Each row was made from one walk, in order. Every step used is in the known rows, and no mark comes twice. Write each row's walk.
Known rows:
zimar-gavule-penulug: [-43  26   8  10 -19   5  24   6 -18  19  27  -7 -22 -28  16 -10 -21   8
  -4  23  -1  -9 -25  12  26   6  -1   0 -29 -81   9   8  -1  25  -6  26
  31  -7  -8 -31  -1   2  14 -13  -2  35 -65 -10 -27 -42  -6 -20 -19]
penulug-gavule: [-28  17   9  37 -27   1   3  -6 -16  -5  -6  -7  -2 -14  -3   3 -15  20
 -11  45   6 -13   1 -18   2  -6  29 -15 -21 -27 -18  21   2  55 -11  19
  41  -9  -8 -38  -4  19  14  17 -13  28 -22  -1 -51 -19 -27 -25  -6]
tevot-vakik-bifi-fune: [-31  18  11  19 -14  14  26   3 -20   5 -11 -14  -9 -11  -9  -2 -20  24
 -11  25  -3 -11 -15  -5   6 -16  26 -33 -23 -48 -36  -4  22  16  10  14
  -6 -31   5 -29 -18 -22   5  38 -16  41 -51  17  -5 -23 -17 -32  18]
bezo-bifi-fune-gavule: [-19  27  11  -8 -17  37  18 -11  -8  -7 -33  11   1 -13   3   2 -19   7
  -9  29   8 -28 -20  -5  27  12  -4 -24 -13 -38 -19   5  -4   3 -25  14
 -15 -29   1  -1   2  15  11 -14   8  22 -36   8 -53 -18 -19 -48  33]
bezo-bifi-fune: [-36  23  12   5 -18  29  25  -3 -18  -5 -40  -3   7  -9  13  -3 -10  -6
 -11  27  -3 -12  -5 -16  26  -7   7 -22 -14 -45 -14   9 -13  28 -35  20
 -13 -34  -1 -29   2  15  14   3  -3  26 -37   6 -38 -24  -5 -56   8]
tevot-vakik-bifi-zimar-gavule: [-46  12   7  29 -21 -19  24  17 -45  40  13   7 -32 -26   0  -4 -14  11
  16  13  15 -20 -26  16   4  -3   5 -28 -48 -58  23 -18  25  20  22  21
   6 -11  -2 -16 -45 -26  -6  25 -13  36 -55   0 -23 -30   2 -28  19]
gavule-lezate: [  4  29  20  16 -24  -1  13 -12 -16 -15  -9  19 -13 -19  -8   6  -9  13
   0  31  11  -5  -7   2   4   0  20  -4 -20 -57   2  11  -6  31   1  18
  30 -11  -9 -50  17  14   1   7   1  30 -24  -1 -37 -31  10 -55 -57]
radis-bifi-fune-gavule-penulug: [-23  26  24 -24 -13  14  13   1   3  -1  20  -9 -11 -16   5 -12 -44  16
 -15  32   1 -23 -21  13  43  15   1  -9 -25 -43 -35  10   1  -8   5   9
 -10 -13  -6  -2  13 -11   3 -35  -5  10 -43  -7 -37 -22 -14 -25  33]
bezo-bifi: [-25  25   6  16 -19   3   7  -7 -32   7 -53   3   1  -9  13  -4   1 -19
  -5  14   8 -16 -14  -3   0  -8  14 -19 -18 -58   5   6 -15  36  -3  25
  13 -21  -6 -14   0  21  12  -8  -2  24 -26  -5 -39 -25   4 -52   3]
gavule-fune-bifi: [-13  17  15  -2  -9 -14  24 -21 -31  13 -34  49   2  -8 -10  -8 -11  -5
   1  13  13   6 -11   5  25  12  14 -25 -11 -55  35   3 -11   1  19  13
  18 -23   0 -10   7   2   4   5 -18  23 -48  -2  -7 -38 -17 -36 -10]
pebus-radis-bifi: [ -2  17  21  27 -20 -27  12  11 -25  15 -51  -2  -1   1   3  -4 -14  -4
 -18  32  15 -14 -18   7   9   6  33 -23 -41 -31  -7   3 -12  31  35  25
   5  -8 -12 -20   9 -10   3 -23 -14  17 -12 -10  -6  -8  14 -33  57]
vakik-bifi-fune: [-28  15  24  12 -14  14  22   2 -16  21 -36  -4   4 -21 -12 -11 -12  24
 -14  33  10  -6 -11 -13  11 -17  18 -30 -25 -40 -55   3  15  22   6  15
 -15 -29   2 -32   4  -9   7  25 -11  32 -33  16 -38 -18  -7 -39 -14]
vakik-bifi: [-20  11  17  27 -15   4   7   3 -28  28 -57   1   5 -15  -6  -8  -6   5
  -9  22  15  -2 -14  -2 -13 -18  24 -29 -24 -46 -41   0   7  30  26  16
  12 -13  -3 -28   5  -1   9  15 -12  33 -22   4 -35 -16  -7 -30 -15]
pebus-radis-bifi-vakik: [ -4  18  17  69 -23 -24  32   7 -27  38 -34 -14   7  -4 -12   1 -24  -2
 -11  38  12 -21 -18  -1   0   2  21 -20 -36 -21  -1   6 -14  33  22  26
 -17  -9 -14 -33   7 -10  -5   0 -20  15 -21  -8  -1  -2  22 -54  57]
lezate-gavule-fune-bifi-bezo: [ -7  36  38 -43 -12   0  32   2 -12  45 -41  21  16 -10   8  -8 -20  -2
   2  -3  17  -5 -21  14  37  13   7 -35 -21 -55  12  10  -6 -48 -22   3
  27 -24  -5 -15   6  -4   1  19 -31  23 -25  -9   3 -51  -2 -40  -6]
vakik-bifi-fune-gavule: [-13  17  24  12 -13  17  11  -6  -8  12 -34   7   1 -22 -16  -7 -28  22
 -16  27  16 -21 -26   0  12   3   6 -30 -23 -28 -57  -3  21  -1   3   8
 -21 -17   5  -7  16  -7   6   9  -3  32 -29  19 -55  -7 -30 -31  16]
zimar-gavule-fune: [-18  23   7   4 -16  -9  30 -15 -20   4 -15  39 -23 -30 -10  -6 -13  -2
   3  11  16  -3 -24   0  26  11   4 -20 -25 -65  54   2  -6  22   0  34
  18 -14  -1 -29   6  -7   4  -5  13  27 -60  -5 -24 -26  -3 -44  -1]
gavule-fune: [  0  17  13  19 -14  11  25  -9 -27  -1 -54  36  -9 -16  -6  -3 -10   5
   1  21  13   4 -12  -1  20   0  23 -23 -14 -57  35   9   1  26   5  26
  19 -23  -5 -34   9   7   5   9   4  23 -37  -3 -19 -39  -4 -62 -23]
lezate-gavule: [  0  11  19   1 -19 -14   9   5 -25  15 -34   2   2 -13   9  -8   3  22
 -18  38   5 -10 -16   2  -6   1  36 -21 -21 -37 -30   8  13  18 -19  20
  40  -9 -10 -29  13  27   8   6 -14  32  -6  -6 -37 -26   3 -45  -2]
penulug-gavule-fota: [-10  23  11  35 -29  -7   5 -10 -20  10  -2 -19 -10 -14   6 -14  -8  35
  -5  53   2 -26  11  -6  12 -16  40 -10 -18 -43 -21  34   6  68 -26  17
  57 -11 -16 -31  -5   7  12  19  -7  16 -20  -1 -65 -15 -23 -23  15]
radis-bifi: [-13  21  12 -12 -17 -30   6   1 -22   9 -11   6 -14  -8  11  -6  -8 -13
 -11  36   7  -9  -6   4   7  -6  29 -21 -31 -51  -8   6  -7  28  24  23
   3  -3  -9 -22  15  -2   6 -19  -4  19 -18 -13 -48 -14  13 -47 -10]
zimar-gavule-fune-bifi: [-29  24   9 -29  -9 -31  34 -22 -27  12   5  52 -20 -22  -5  -9 -17 -11
   8   8  13  -6 -15  11  30  17  -7 -25 -19 -67  52  -1 -24  -3  19  23
  31 -15   1   0   7 -18   4  -8 -11  29 -69  -4 -17 -40  -9 -29  -8]
vakik-bifi-radis: [-29  18  18  42 -23 -20   3  11 -43  26 -52 -16   2 -21   0  -6  -9  29
  -4  17   8   2  -2   0  -1 -34  21 -24 -33 -36 -38  -1  26  35  32  30
   0 -13   1 -38  17  -4 -11 -11  -6  33 -19   3 -31 -14 -17 -24 -12]
zimar-gavule: [-24  20   7   8 -15 -19  27  -7 -27  12  -2  23 -18 -21   1  -1 -11  -3
  -1  25   9 -11 -17  10   7   6   4 -16 -32 -62  21  -1  -1  37 -12  32
  12  -8  -5 -25   5   5  10  -8  -2  34 -47  -2 -38 -12  -3 -30 -15]
vakik-bifi-fune-gavule-penulug: [-26  18  25  -3 -11  42  10   0  -4  10  -6 -17   0 -26  -8 -20 -43  35
 -14  20   4 -19 -24   1  28  -1  -9 -18 -21 -43 -68   4  23 -10   9   3
  -4 -21   3 -10   4 -13   7   8  -5  25 -46  14 -39 -30 -40 -13  34]
vakik-bifi-zimar-gavule-penulug: [-50   7  21  22 -17   3  18  29 -38  49  17  -9  -8 -38   8 -16 -29  17
  13  16  14 -16 -19  11  23  -9 -14 -14 -46 -57  -6  -5  19  13  25  15
  17 -12  -3 -28 -27 -18  -7  -1  -6  24 -59 -12 -35 -43   4 -24  14]
tevot-vakik-bifi-fune-gavule-penulug: [-34  25  13  -7 -14  41  18   2  -9   1  27 -18 -17 -24  -6  -9 -50  42
 -13  10  -5 -22 -39  16  31   4   0 -19 -19 -57 -55  -1  25  -7  15   1
   5 -25   5  -6 -22 -28   6  12 -17  29 -65  17  -5 -37 -42 -10  58]

Which walk is each row?
[-14  28  27  20 -16  36  18   0  -3  -5   0  -7  -2 -19  -2  -5 -43  29
 -12  32  -3 -15 -24  10  34  16   1  -5 -14 -45 -39  18  12  -8 -24   8
 -10 -21  -4 -16   7   1   7 -12  -1  24 -52   4 -34 -29 -41 -23  10] -> bifi-fune-gavule-penulug
[-21  39  23  -9 -20  -9  27  10 -13  51 -19  -5  -5  -8  20  -1 -20 -23
  -5  20  18  -8  -9   7  26  -6  18 -21 -34 -64 -11  16 -11   1  -4  18
 -18 -12 -11 -26   9 -16   4 -10 -12  16 -10 -16 -29 -14   9 -44 -35] -> radis-bifi-bezo
[-19  37  25  -7 -12  -4  35 -12 -17  47 -37  30   5  -5  -2  -4 -21 -13
  10  -1  17   0 -15   6  41   9   2 -30 -17 -70  27  11 -14 -18  -4   8
   7 -28  -3 -20   6  -8   4  12 -18  22 -37  -7   7 -41 -16 -40 -22] -> gavule-fune-bifi-bezo
[-43  42  24 -35 -11 -17  45 -11 -13  48   5  35  -8 -20   0  -4 -23 -27
  12 -11  24  -2 -22  13  54  17 -19 -29 -30 -81  53   7 -23 -26  -9  17
  11 -25   0 -14   4 -21   8   4 -14  29 -60  -5  -2 -39 -13 -26 -12] -> zimar-gavule-fune-bifi-bezo
[-31  24  10  28 -11 -28  56 -26 -25  36  14  35 -11 -26 -17  -5 -21 -12
  11  14  12  -5 -14   8  22  18 -16 -23 -21 -52  59  -3 -28   4   0  27
   7 -24   0  -9   5 -11  -6  21 -15  23 -71   0 -13 -33 -10 -38   4] -> zimar-gavule-fune-bifi-vakik
[-31  26  27  15 -15  14  22   9 -16  63 -56 -15  10 -18   1  -5 -14   6
  -1   7  22  -3 -20  -8  11 -20   8 -32 -32 -60 -41   9   8   4  -6  11
 -11 -17  -5 -37   3 -16  16  23 -14  33  -7   3 -20 -23  -8 -30 -40] -> vakik-bifi-bezo
[-14   9  24  30 -11 -28  23  -1 -48  36 -35  49   6  -6  -8   0 -13   2
  18  23  22  -4  -3   1  35  12  11 -26 -27 -44  47  -2  -2 -14  17   7
   7 -26  -6 -16 -14  -3 -10  16 -15  12 -40 -13 -13 -44  -7 -49  -8] -> gavule-fune-bifi-zimar
[-10  19  23 -13 -15  12  11  16 -18  19 -11 -15   9 -20  18 -17 -19  32
 -17  25  -9  -8 -21  13  13   0  23  -9 -20 -52 -38  11  19   7 -17   9
  48 -13 -12 -37   6  25   8   2 -16  27 -31 -15 -25 -49  -3 -32   3] -> lezate-gavule-penulug
[ -6  32  15 -25 -21  21  16 -24 -12   7 -17   7  -5 -13  14 -18 -15   6
  -3  32   5 -37 -17   8  34   6   6 -18 -14 -46 -22  17 -11  25 -33  13
   6 -31  -7   6   3  -3   8 -16  10  10 -31   8 -72  -8 -20 -42  60] -> bezo-bifi-fune-gavule-fota
[-28  24  21  10 -20 -39  15  -8 -45  -1 -37  31   1 -10  -4  -2  -9  20
   3  11   7   1   1   9  37  -6  18 -23 -16 -49  31   5  -3   6  26  26
  14 -23   0 -19  18  -3 -11  -8  -6  23 -45   0   0 -37 -22 -39  -8] -> gavule-fune-bifi-radis
[-20  18  19  -1 -14  -7  24   3 -13   8  -3  -2 -10  -7   6  -6 -19   0
 -15  44  -1  -9  -4 -12  28  -8  25 -19 -30 -36 -19  10  -6  21   4  24
 -25 -16  -6 -28  15  -9   2   1  -3  17 -31  -1 -36 -15   1 -53  -8] -> radis-bifi-fune
[  4  24  27  20 -17 -16  20  -1  -3  -2 -34   5  -5  -4 -11   3 -39   8
 -23  40  14 -29 -25  11  33  25  16 -28 -34 -13 -27   0  -2   2  16  14
 -17 -13  -9   1  11 -20  -2 -37  -8  15 -21   4 -20  -2  -7 -32  86] -> pebus-radis-bifi-fune-gavule
[ 10  29  28  -2 -21  15  17 -24   4 -30  23  33 -20 -24 -25  12 -29  33
  -7  37  13 -21 -20   3  19  15   3  -9 -15 -38 -25   7   5   3 -18   9
  16 -13  -6 -26  21   8   0   6   6  26 -36  13 -53 -18 -12 -47 -15] -> bifi-fune-gavule-lezate
[ -6  23  17  13 -18  21   5  -5 -12   5 -12   2  -6 -18   1  -9 -34  17
  -8  23   9 -14 -29  20  15  16   6  -3 -16 -54 -30  11  12   8   7  13
  21  -8  -4  -6  11  14  14 -21  -2  22 -32  -5 -32 -38 -29 -16   6] -> fune-gavule-penulug
[-25  28   7  60 -23  15  26  -7 -29  20 -42 -15   7 -12   4   2  -8 -12
  -5  27   3 -17 -13  -6  -4 -12  -1 -17 -12 -45   2   7 -14  39 -22  23
 -19 -29  -7 -25   9  21   9  30  -9  22 -28  -2 -31 -21   9 -63   4] -> bezo-bifi-vakik
[ 14  30  23  -3 -23   1   5 -22  -7 -22  21  38 -24 -21 -15   6 -24  23
  -1  25  23 -18 -26  16   1  17   6  -9 -16 -44  -8   7   3  13  12  13
  32  -1  -8 -19  22  12   3  -3   2  23 -16   3 -56 -22 -10 -42 -38] -> fune-gavule-lezate
[-31  26  14 -10 -16  57  12   0  -4  -7  -2 -16   1 -19   9 -10 -36  11
  -9  21  -1 -28 -26   5  43  14 -14 -11 -10 -47 -28  13  -3  -7 -26  12
   1 -31  -1   0  -6  15  11 -14   2  17 -51   5 -40 -41 -23 -36  45] -> bezo-bifi-fune-gavule-penulug
[ -2  21  35 -19 -18  23  10 -22   6 -15  10  15  -8 -26 -34   2 -38  46
  -2  28  22 -19 -27   7  13   3  -2 -22 -26 -31 -58   1  12  -9  19   6
  11 -15   0 -18  16 -12  -1  12   1  30 -29  22 -56 -17 -16 -38 -18] -> vakik-bifi-fune-gavule-lezate
[-30  15  12  -1 -16  -9  12 -18 -19  -6  -6  20   0 -10 -15  -5 -19  18
   2  28   7  -8   3 -12  37   4  16 -23  -9 -39  24  14 -10   7  17  10
  52 -19   0  -9  -3   3   8  24 -23  20 -41   1 -27 -46 -34 -33   6] -> penulug-gavule-fune-bifi
[-33   7  22  29 -18 -15  12  -2 -36  16  -4  28  12 -10 -10   2 -24  17
  20  32  18 -13  11 -10  43   3  13 -24 -24 -28  42  10   3   7   9   5
  44 -19  -5 -14 -26   2  -8  33 -18  10 -46  -8 -32 -45 -22 -41  12] -> penulug-gavule-fune-bifi-zimar
[-30  10  18  15 -15 -44  23   1 -50  56  20  39  -7 -16   1   5 -13  -1
  13  28  23 -19  -1  15  17  13  -1 -19 -41 -52  33  -9  -3   6   6  15
  21 -12  -7  -9 -18  -4  -2  -8 -24  26 -50  -9 -31 -23  -5 -27 -18] -> fune-bifi-zimar-gavule
[ -2  27  11  -3 -23 -31  27 -14 -27  34  12  12 -24 -26  17 -16  -6   4
   1  36  12 -17  -9  23  17  -4  20 -12 -30 -75   5  14  -5  55 -20  32
  32  -9 -14 -27   4 -11   9 -16   2  26 -39  -2 -52 -12  -5 -24  -4] -> zimar-gavule-fota
[  5   8  33  -6 -11 -24  22   8 -39  35 -34  39  11 -11   2  -6  -8  15
  13  25  16 -14  -8   5  21  14  14 -31 -29 -27  25  -3   6 -32   7   3
  41 -20  -7  -9 -11   4 -14  22 -23  15 -26 -16 -16 -54   7 -53  21] -> lezate-gavule-fune-bifi-zimar
